What can hang from each mark:
nenep: divat pugi zurevot
pugi: nabu nenep
nabu: pugi sidi
sidi: nabu zurevot
zurevot: nenep pugi sidi

Each row was made from one small tree. Brackets hold a mark, then the marks that hang from it, in alphabetical order. Every link used is in the known rows. Write each row's tree.
In the rows, zero is written as 128.
Known rows:
(nabu pugi): [106 139 136 117 120 112 135 101 128 119 133 120 136 132  82  96 210 121
 139]
(nabu (pugi (nenep divat zurevot))): [136 134 141 119 115 122 113 106 124 125 122 128  43 100 107 130 167 130
 135]
(pugi nabu (nenep divat)): [133 138 126 136 129 153 117 162 151 138 118 107  51  94 135 153 151 129
 122]
(nenep divat (pugi (nabu sidi)) zurevot): [146 116 136 132 119 188 110 108 139 154 113 159 125  93  91 163  71 107
 133]
(sidi nabu (zurevot nenep)): [117 116 134 127 119 151 152 169 148 127 128 111 168 150 165  77 161 155
 115]
(pugi (nabu sidi)): [102 135 124 122 151 144 155 128 142 138 145 128 170 138  88 116 195 117
 130]
(nabu (sidi zurevot)): [120 125 128 120 131 118 130 118 119 125 128 129 199 116 121  74 168 138
 136]
(sidi (nabu (pugi (nenep divat)))): [125 137 160 110 132  98 141 150 141 143 127 110  73 130 102  92 225 132
 135]
(pugi (nabu sidi) (nenep zurevot)): [140 129 123 120 130 161 148 127 131 140 137 142  53  95 118 141 149 138
 113]
(pugi (nenep (zurevot sidi))): [148 137 111 131  90 151 108 129 110 109 111 121  65  99 167 164  96 147
 111]
(nabu (pugi (nenep zurevot)) sidi): [138 127 147 102 135  96 142  85 102 132 148 154  68 115  78  86 193 128
 138]
(nabu (pugi nenep) (sidi zurevot)): [137 120 142 107 142  80 142  97 110 133 143 143  80 117  94  49 191 145
 139]
(nabu (sidi (zurevot (nenep divat)))): [123 119 129 126 134 133 125 127 117 123 136 134 198 130 138  83 137 131
 135]
(sidi (zurevot nenep (pugi nabu))): [111 119 103 148 134 135 150 136 145 110 137 121 189 144 176 150  73 134
 111]
(nenep divat pugi): [135 129 140 140  93 158  88 130 132 134  93 121 174  97 108 123  95 104
 139]
(nabu (pugi nenep) sidi): [131 131 149 104 142  82 145  96 103 131 149 144  85 124  74  64 210 126
 141]
(nabu (sidi (zurevot (pugi nenep)))): [131 126 126 126 139  85 135 117 114 122 129 131 173 112 140 101 126 134
 130]

Write each row's tree:
[111 139 124 119 144  95 131 133 122 121 139 114 131 191 127 137 163 136
 135]  (zurevot (sidi (nabu pugi)))
[136 134 126 130 129 148  85 135 132 127 112 122 105 133 160 211  91 130
 137]  (nenep divat (zurevot (sidi nabu)))
[120 128 134 130 137  81 151 154 152 132 115 105 167 131 163 121 140 147
 122]  (sidi nabu (zurevot pugi))
[120 121 100 143 101 172 126 129 100 100 142 138 199 196 160 146  36 118
 113]  (zurevot (nenep pugi) sidi)
[124 140 129 121 144  91 117 142 121 126 132 111  91 177 139 148 149 138
 136]  (zurevot (sidi (nabu (pugi (nenep divat)))))
[116 119 108 151 141 130 132 143 149 115 133 119 177 137 181 165  64 129
 119]  (sidi (zurevot (nenep divat) (pugi nabu)))
[122 117 130 139 117 189 128 141 129 129 140 143 185 148 120 124  90  99
 123]  (zurevot (nenep divat (pugi (nabu sidi))))
[126 110 117 145 108 182 120 143 144 123 117 124 175 126 156 105  85 137
 119]  (sidi (zurevot (nenep divat (pugi nabu))))
[130 138 143 120 121 103 115 117 125 125 123 117  61 109 102 109 186 126
 138]  (nabu (pugi (nenep divat)))
[132 147  96 146 137  57 118 128 105  98 129 114 124 155 192 222  29 126
 118]  (zurevot (pugi nenep) sidi)
[129 141 124 138 159  75 137 134 135 131 134 124 115 114 141 195  91 107
 125]  (zurevot (pugi (nabu sidi) (nenep divat)))
[143 133 123 135 122 175 115 147 151 139 116 123  26  83 140 184 126 134
 117]  (pugi nabu (nenep divat zurevot))
[144 121 121 128  88 171 125 108 116 130 110 148 139 137 124 153  59 131
 116]  (nenep pugi (zurevot (sidi nabu)))
[129 126 135 140 115 170 108 135 150 148 106 126 152 108  93 135 107 102
 136]  (nenep divat (pugi nabu))
[106 122 117 127 152 157 158 132 143 135 148 132 171 144 110 105 166 129
 125]  (pugi (nabu (sidi (zurevot nenep))))
[113 117 122 135 105 194 156 131 122 123 145 146 203 154 112 101 104 108
 113]  (zurevot (nenep (pugi (nabu sidi))))
[129 114 132 127 127 136 125 122 116 126 133 141 201 128 128  75 120 126
 134]  (nabu (sidi (zurevot (nenep divat pugi))))
[154 121 133 134 106 165  88 123 125 140 102 144 113 124 132 187  38 120
 132]  (nenep divat pugi (zurevot (sidi nabu)))
[134 127 130 128 145  81 123 121 117 125 127 130 166 107 143 114 116 131
 135]  (nabu (sidi (zurevot (pugi (nenep divat)))))
[131 121 148 114 128 100 150 147 148 141 120 111  74 125 128  57 208 164
 127]  (sidi (nabu (pugi nenep)) zurevot)
[129 146  95 149 168  66 118 139 126 116 135 115  91 165 181 252  25 118
 122]  (zurevot (pugi nabu (nenep divat)) sidi)
[134 130 153 107 149  80 126 102 108 137 145 142  75 120  79  81 198 121
 149]  (nabu (pugi (nenep divat)) sidi)
